What can hang from each mark:
nitad: fifu
fifu: suluko
palona: fifu suluko
karib: nitad suluko tazur
sodevim: mege
sila: karib
suluko: fifu karib mege

Known rows, with every way that one mark hangs from another:
karib{nitad tazur}: [ 38.1 -18.5  10.4   6.2  25.6 -27.5 -19.1  10.1  10.9   0.1  19.9 -23.6
 -39.9 -22.6  50.8 -34.1  -5.1 -12.7  34.3   6.1]
fifu{suluko}: [ 30.7 -21.1  37.9   3.1  37.6   6.4 -54.2  24.4  -0.5 -15.6  14.2 -16.1
 -17.8 -32.2   9.0  -6.4 -24.5   2.8  10.3  -2.0]
fifu{suluko{karib{nitad tazur} mege}}: [ 34.8 -10.9  31.4   3.0  -3.1 -38.1 -50.1  21.0   7.9  -1.7  10.9 -25.0
 -37.5 -25.0  21.8  -5.6 -31.4   6.0  11.4   3.9]
sila{karib}: [ 16.0 -21.1  27.7  -2.5  43.9   7.2 -39.6  17.2  -0.1 -26.9   5.0   1.8
 -28.4 -39.1   5.4   7.2 -10.2 -23.7  11.8   1.7]
nitad{fifu{suluko{mege}}}: [ 17.8 -35.9  46.5  19.5  -1.7 -11.6 -26.1  19.9   8.9  -6.7   4.9  -0.4
  -9.2 -37.5   5.5   2.2 -25.8  -8.3  14.6  -1.4]
sodevim{mege}: [ 30.6 -32.1  26.9  -1.5  14.0   9.5 -55.0  26.8   8.2   0.3  12.6 -51.3
 -18.2 -33.3   1.1   9.6  -4.9 -29.4 -16.0  -8.5]
karib{suluko}: [ 49.7 -22.8  20.6   2.4  66.2 -10.0 -35.5  28.5   4.4  -5.3  21.4   9.8
 -18.7 -24.5  36.9 -35.4  10.1 -29.8   2.6  -2.8]
nitad{fifu}: [ 16.9 -40.5  34.7  17.8  13.9  -3.4 -25.5  15.3   6.0  -7.4   5.3  11.5
 -11.0 -36.4   8.2  -5.4  -8.1 -24.0  29.6  -1.3]
sila{karib{nitad{fifu} tazur}}: [  3.1 -21.7  22.9  -0.8  32.3 -24.8  -4.7   4.7   2.7 -21.7   8.8   3.1
 -38.1 -35.4  34.7  -6.8 -10.9 -19.8  34.7   8.0]
suluko{fifu karib mege}: [ 14.5 -13.4  39.3  33.0 -32.5 -38.5 -67.7  19.3  25.5  10.1  -2.5 -17.2
 -25.7 -27.5 -18.1  12.5  -7.7 -11.6  -8.8   0.3]
palona{suluko}: [ 44.5 -17.3  31.6  12.3  11.5  28.3 -69.1  25.4  10.5 -15.5  10.4  -3.6
 -23.2 -28.9 -14.2  10.8   6.3 -27.4  34.9   1.1]
suluko{fifu karib{nitad}}: [  2.6 -20.2  33.1  15.5   4.1 -41.0 -58.4   7.6  11.9   0.1   5.6   1.4
 -33.2 -26.0  10.7 -14.9   1.2 -12.0  31.1   3.3]
nitad{fifu{suluko{karib{tazur}}}}: [  0.7 -27.3  37.9   7.8  11.0 -22.9 -32.2  12.2  -0.1 -11.2   6.3   8.6
 -20.2 -31.8   9.4   1.4 -20.6  -2.0  38.5   2.5]
sila{karib{suluko{mege} tazur}}: [ 24.0  -6.3  19.6   2.4  48.8 -23.0 -17.0  20.5   7.8 -16.3  13.2  -4.7
 -34.3 -29.5  29.7  -3.8  -2.4 -21.5  -5.0   4.5]
palona{fifu}: [ 46.1 -29.6  38.7   9.7 -14.1  25.1 -32.0  27.9   5.6 -17.7  12.8  -5.5
 -18.2 -41.3  -8.6  -2.7 -11.4 -11.9  44.5   9.0]
nitad{fifu{suluko{karib{tazur} mege}}}: [  9.7 -26.5  40.6  14.4  -7.9 -29.1 -30.8  16.0   7.0  -5.2   4.1   0.2
 -19.6 -32.1   6.2   6.6 -25.4  -3.2  23.1   2.0]
sila{karib{nitad suluko}}: [ 28.4 -24.2  24.1 -11.0  65.3 -21.7 -15.7  17.3  -0.7 -22.4  15.6  18.7
 -35.0 -33.1  47.5 -27.6  -0.3 -32.9  14.5   3.8]
nitad{fifu{suluko{karib}}}: [  4.1 -32.7  41.8   6.9  11.2 -17.7 -36.5  15.0  -1.2 -12.1   4.8  15.1
 -17.1 -34.4   5.3   1.2 -21.5  -6.5  35.8   0.7]

Rows:
[ 45.0 -24.2  47.9   4.2 -35.5  -2.9 -35.6  28.7   5.7 -15.0  11.5  -9.7
 -27.5 -38.5  -3.2   0.3 -30.0   2.3  41.6  11.5]
palona{fifu{suluko{karib{nitad} mege}}}
[ 32.9 -41.4  37.9   9.6   3.3 -27.5 -15.9  14.7   8.8  -3.0  11.3  -0.6
 -23.0 -34.2  38.2 -25.6 -21.9 -17.4  27.8   1.5]
karib{nitad{fifu{suluko{mege}}}}
[ 34.0 -18.9  19.6  13.3 -35.5 -60.1 -32.6  14.3  18.1  11.3   4.2 -12.9
 -43.8 -23.5  26.5  -7.1 -17.1 -18.9  21.8   7.7]
suluko{karib{nitad{fifu} tazur} mege}
[ 47.1 -27.4  32.4  20.5  27.2 -48.4 -15.0  22.2  23.1  10.0  20.1  -1.7
 -22.5 -23.9  53.5 -50.0   6.9 -27.6  -8.7  -0.4]
karib{nitad suluko{fifu mege}}
[ 24.5 -11.6  17.1  14.4  55.5 -54.0  -3.5   9.8  16.5   5.2  28.8  -6.3
 -32.3 -15.6  68.4 -53.6  16.3 -13.5  19.7   5.0]
karib{nitad suluko{fifu} tazur}
[ 34.6 -15.1  38.1   4.4  -0.9 -20.7 -66.4  27.5   5.8  -5.3   6.5 -18.9
 -27.5 -29.2   0.6   5.9 -31.5   2.0   0.4   0.3]
fifu{suluko{karib mege}}
[ 36.4 -24.8  45.2  -1.7 -17.8   3.5 -36.9  24.7  -1.0 -21.3  14.1  -1.2
 -27.9 -38.6  -0.7  -5.4 -24.8   2.9  55.8  12.2]
palona{fifu{suluko{karib{nitad}}}}
[ 28.3 -13.2   9.8  -3.9  13.6 -40.6 -48.3  10.8   3.3  -0.9  11.5  -6.9
 -48.3 -20.4  32.2 -20.0  -5.4 -14.2  42.9   7.8]
suluko{karib{nitad tazur}}
[ 29.9  -6.9  32.1   6.2  -1.9 -27.8 -59.6  24.3   7.3  -3.4   9.2 -27.6
 -32.3 -25.3   5.8   6.7 -31.0   8.7   4.2   3.0]
fifu{suluko{karib{tazur} mege}}
[ 15.2 -15.3  17.8  -3.8  39.9 -18.2 -18.1   8.5   2.7 -21.4  11.4  -7.8
 -42.7 -32.7  35.1  -9.6 -10.0 -17.9  26.8   7.5]
sila{karib{nitad tazur}}
[ 53.5 -40.0  29.2  11.1  21.7 -50.1   3.3  22.4  15.4   7.6  18.5  16.8
 -23.2 -27.1  63.9 -49.3  -0.8 -37.9   7.8   0.5]
karib{nitad{fifu} suluko{mege}}
[ 43.6 -23.4  17.5  14.9  21.7 -64.7  17.4  15.6  18.8  11.3  23.0  -1.3
 -31.9 -19.5  74.3 -48.0   1.4 -24.9  15.4   5.8]
karib{nitad{fifu} suluko{mege} tazur}
[ 23.3 -25.3  26.0  13.6   2.8 -41.8  -1.9   7.7  12.6   0.9  15.7 -17.6
 -32.3 -27.2  49.0 -24.3 -19.3  -3.8  35.3   6.5]
karib{nitad{fifu{suluko{mege}}} tazur}
[  5.6 -10.4  22.7   2.0  62.2 -37.0  -6.9   8.3   7.3 -18.1  17.6   5.0
 -37.1 -27.9  47.4 -23.3   5.7 -18.4  16.3   6.7]
sila{karib{nitad suluko{fifu} tazur}}
[ 28.8  -2.7  23.1  30.1  31.8 -41.6 -19.0  21.4  25.3  10.2  20.1 -21.2
 -21.6 -17.5  33.0 -20.7  11.1 -10.2 -16.0   1.0]
karib{suluko{fifu mege} tazur}
[ 39.4 -19.3  34.5  26.7  32.1 -26.5 -33.5  27.7  21.9   6.4  16.3  -4.9
 -12.1 -25.2  22.4 -24.6   8.4 -23.0 -22.5  -3.8]
karib{suluko{fifu mege}}
[ 54.8 -14.6  45.9  15.3 -70.0  18.5 -61.2  33.3  16.4 -16.2   5.4  -1.3
 -32.2 -35.2 -39.7  30.0  -6.5 -19.4  57.3  14.7]
palona{fifu suluko{karib mege}}
[ 14.0  -8.5  29.8  31.2 -35.7 -64.4 -46.3  10.2  28.8  15.3   3.7 -27.2
 -39.4 -21.0  11.8  -2.7  -7.2  -5.6   6.4   6.1]
suluko{fifu karib{nitad tazur} mege}
[ 15.8  -6.4  17.0  -4.8  67.6 -16.5 -19.2  16.7   0.4 -22.3  15.6   4.6
 -34.3 -28.7  32.2  -8.5   2.8 -20.1  10.2   5.3]
sila{karib{suluko tazur}}
[ -4.5  -8.6  24.8  18.0   4.4 -51.3 -48.6   2.9  14.7   2.7   9.1  -9.6
 -39.4 -20.1  18.0 -12.6   2.7  -3.4  36.0   6.8]
suluko{fifu karib{nitad tazur}}
